What can hang from each mark:
tese: rifi
kimoku: rifi
rifi: kimoku koti nedu setav tese
nedu: rifi
lupa: rifi setav
setav: lupa rifi

Known rows, with every way that one mark hangs from another:
[nedu [rifi kimoku koti setav tese]]: [ 10.7  -4.1  22.9   0.8  16.5   6.3  -0.4 -10.4  13.3  -3.2  17.5 -10.6
  11.8  -1.9   2.1   5.1  -4.7   6.1]
[lupa [setav [rifi kimoku koti tese]]]: [-14.0  14.3  23.3  -1.1  12.8 -11.2 -12.5   8.6 -13.4  -4.3   0.5   5.6
  11.2  13.5   8.9  13.7  -5.9  12.9]
[setav [rifi kimoku koti nedu tese]]: [ -2.8  11.8  26.5 -11.7  18.9  -2.5   9.2   6.1 -15.8 -13.1   3.9  -1.3
  25.3   2.0  -3.6   8.4  -4.0   3.8]
[nedu [rifi koti [setav lupa] tese]]: [ -2.1  10.4   6.7   9.2  -1.7  -0.6  -4.2 -12.6  25.8  -1.9  11.2 -19.3
 -32.2   2.3   3.7   8.4  -3.3   6.7]
[lupa [rifi nedu]]: [-10.1  -0.4 -32.3   0.8 -15.0 -16.7  10.2  18.6 -16.3  -9.9 -12.0   7.9
 -13.3  -1.6  -2.3  -4.1   2.7  -7.1]
[kimoku [rifi koti setav]]: [  0.8  -2.4  -7.5  11.5  -0.9  11.2  -7.8  -0.8   8.2  12.3  17.9   0.6
 -12.2 -13.5   5.5  -8.8   8.5   0.4]
[nedu [rifi koti setav tese]]: [ 10.6   7.0  14.2  16.9   1.1   6.3  -2.0  -8.0  11.5   1.7  17.8 -16.5
 -12.8  -1.1   0.1   0.2  -5.3   6.7]
[kimoku [rifi nedu setav tese]]: [ 17.5  -3.4 -12.6   7.4   0.2  16.4   9.9 -14.9  14.7   3.9  29.3   3.3
  30.2 -13.5   0.3  -9.9 -12.9  -4.6]
[lupa rifi]: [-15.2  -6.8 -27.2   5.4 -21.2 -17.5  -7.1  24.5 -20.1   0.9 -16.2  10.9
 -46.2   2.3   3.0  -7.6   2.1  -4.7]
[tese [rifi koti nedu setav]]: [ 22.4  -2.6  -8.2  22.2   1.5  18.0   5.4 -16.7   1.0   1.5   8.2  -8.0
   4.3  -0.2  -9.3   6.5  11.4  -4.5]
[tese rifi]: [ 14.9 -25.3 -17.7  13.3 -26.2  12.7  -9.1  -3.4  -1.9  25.3 -25.9   5.1
 -29.9  10.4 -11.4 -18.3   4.7  -7.7]
[nedu rifi]: [ -3.2 -18.7 -24.4   7.8 -27.9  -7.0   0.7   7.1   7.2  22.7 -20.5  -4.5
 -30.7   9.2  -6.1 -24.7   8.1  -5.8]
[kimoku [rifi koti nedu]]: [  3.3   5.1  -2.7  -0.7  -1.6  11.0   9.9  -2.4  11.8  11.0  -3.2   0.0
  26.0 -14.5  -3.8 -16.8   3.0  -4.9]
[setav [lupa [rifi koti]]]: [-28.3  14.4 -11.3  -3.6 -10.4 -20.0 -11.9  18.8  -4.3 -10.0 -19.1   0.7
 -58.8  -1.7   9.6   8.7   5.5   0.9]
[tese [rifi kimoku setav]]: [ 18.0 -36.0 -17.6   8.4  -0.9  15.6  -8.5 -10.3  -4.0  12.2   0.7   8.4
 -10.2  10.4  -5.8  -2.0  10.3  -6.0]
[kimoku rifi]: [ -0.4 -17.7 -22.1   1.2 -20.4   7.1  -5.5   5.0   7.6  29.1 -11.1  10.6
 -13.5  -4.2  -0.2 -29.4   1.7  -6.7]
[kimoku [rifi koti nedu tese]]: [ 12.6  12.7  19.7  -1.9   7.5  18.2   9.3 -10.9  19.0   7.4   4.9  -1.5
  42.6 -18.4  -3.1 -13.8 -16.1   0.3]
[setav [rifi koti tese]]: [ -8.4  16.0  23.6   9.0  -3.3  -4.2  -8.3  15.6 -20.8   3.3  -0.9  -3.5
 -30.9   6.0  -0.6  -2.5  -5.9   6.6]
[lupa [rifi nedu tese] setav]: [ -3.8  16.5 -16.7   5.1  -5.9 -19.2   2.9   5.6  -6.5 -17.5  -1.5   9.2
  20.9   2.7   7.9   9.5 -20.0   4.0]
[rifi kimoku]: [ -0.5 -22.9  -9.3 -11.9  -9.6  -7.6 -10.0   3.4  -8.1   8.5 -18.5   8.5
  -2.7   9.7  -1.3  -6.8   7.8  -4.1]
[tese [rifi koti nedu [setav lupa]]]: [ 10.1   0.8 -15.5  12.3  -1.4  12.3   2.9 -21.5  15.7  -3.0   2.4 -10.7
 -14.6   4.7  -3.8  15.5  12.8  -4.9]

Rows:
[ -7.8  15.5 -17.6  13.8   6.4 -12.7   6.7  11.1 -17.6 -25.0  16.6  -1.8
 -12.6  -8.6   4.9  17.0  10.2  -0.5]  [lupa [rifi koti nedu setav]]
[ 13.1  19.1  24.5  -0.9   0.7   1.4   4.7 -11.3   3.0  -7.2  -2.1  -7.8
  28.2  -2.2  -4.1   4.0 -11.8   1.2]  [rifi koti nedu tese]
[-11.5   0.1  -5.4 -22.7   2.1  -9.5   9.4   2.6  -1.5 -10.6  -3.6   2.3
   1.3  11.8  -1.6   6.6  -5.8  -1.6]  [setav lupa [rifi kimoku nedu tese]]
[-19.5  -2.1   8.0  -7.1   4.7 -10.2  -6.2  20.9 -24.7   2.2 -10.0   3.6
 -23.7   7.7   0.5  -1.9  15.3   2.5]  [setav [rifi kimoku koti]]
[-26.9 -13.1 -26.0 -22.6  -7.9 -21.5  -9.1  18.0  -3.6  -8.7 -22.7  14.4
 -40.1   6.0   9.7   4.8   4.5  -3.1]  [setav [lupa [rifi kimoku]]]
[-25.2   8.1  -4.4 -19.5   7.6 -13.4   7.0   9.6  -7.4 -10.6 -10.4  -4.8
  -8.4   7.9   0.3  12.3  15.8  -1.2]  [setav lupa [rifi kimoku koti nedu]]
[ 11.5 -20.2  -1.5   1.0   3.8   3.8   1.3 -10.0  10.5   3.6  14.3  -3.1
   5.5   3.8   0.0  -3.5  -6.2   0.5]  [nedu [rifi kimoku setav tese]]
[ 17.0  17.5  17.3   9.7   7.5   3.3   4.7 -15.9  -0.4 -15.8  23.6  -9.9
  23.5  -3.8   0.5  17.5  -7.0   3.4]  [rifi koti nedu setav tese]
[-12.8  -1.0  -4.2  -0.6  15.6 -13.2  -9.9  15.3 -20.4 -20.7  11.2   6.8
 -21.7  -6.6  10.3  17.4  11.1   3.7]  [lupa [rifi kimoku koti setav]]
[-10.6   0.6 -15.6   2.6  -3.1   5.1 -10.4  -5.1  21.9   9.3  13.1  -0.9
 -29.4 -10.3  10.0   0.3   9.7  -1.5]  [kimoku [rifi koti [setav lupa]]]
[-12.6   3.6   2.8 -10.0   9.3  -8.1  10.1  13.5 -21.3  -7.7  -5.6  -0.5
  10.9   4.2  -3.8   4.8  14.3   0.2]  [setav [rifi kimoku koti nedu]]
[ 13.8   8.3  31.4 -16.4  16.8   3.9   5.4 -12.6   2.3 -12.3  -3.7  -3.3
  54.0  -3.0  -2.3   9.5 -10.5   1.9]  [rifi kimoku koti nedu tese]
[  8.1 -19.2   6.3  -8.9  -3.5   0.8   0.9  -3.1  13.6  13.1 -12.9  -1.5
  10.5   7.1  -5.9 -15.7 -11.0  -0.6]  [nedu [rifi kimoku tese]]
[  7.8   1.4  38.1 -11.9  10.6   2.0 -10.0  -5.5   0.8  -0.6  -9.7   1.6
  19.6   0.6   1.7   4.3 -10.9   6.6]  [rifi kimoku koti tese]
[ -0.7   9.4   8.3   1.8   4.9  12.9 -10.8 -14.6  28.2   4.7  22.1  -4.2
 -13.5 -11.4   9.6   2.6  -9.2   4.6]  [kimoku [rifi koti [setav lupa] tese]]
[-15.4   6.7 -35.3  13.3 -17.9 -21.7   5.2  13.8 -20.2   1.4  -4.2   5.0
  -3.0  20.4   2.9  -0.1  10.4   0.6]  [lupa [setav [rifi nedu]]]
[ 16.5  13.0  11.2   8.0  14.1  18.5  10.2 -16.3  16.6  -0.9  32.7  -3.1
  36.4 -19.0   1.3  -2.5 -11.5   1.8]  [kimoku [rifi koti nedu setav tese]]
[  4.4  -0.5   8.7 -15.8   8.2  -2.7   6.6  -5.2  -3.5  -7.2 -11.6  -1.7
  36.5  -1.0  -3.6   5.2   9.0  -2.2]  [rifi kimoku koti nedu]
[ 17.9 -13.0   8.7  -5.4  10.2  17.8   8.4 -11.6   3.0   3.8 -17.7  -0.1
  34.8   1.4 -14.4   0.3   6.6  -5.4]  [tese [rifi kimoku koti nedu]]
[ -2.7  -3.3   3.1 -11.8   4.9  -5.1  11.8   7.4 -17.8  -6.7   1.6   4.9
  19.1   8.4  -5.3  -1.4  -8.1  -2.0]  [setav [rifi kimoku nedu tese]]
[  6.4   6.1  24.6   1.6   0.0  16.1  -8.2  -3.8  15.6  16.9  -1.1   2.9
   8.5 -14.5   1.2 -17.5 -16.3   2.3]  [kimoku [rifi koti tese]]
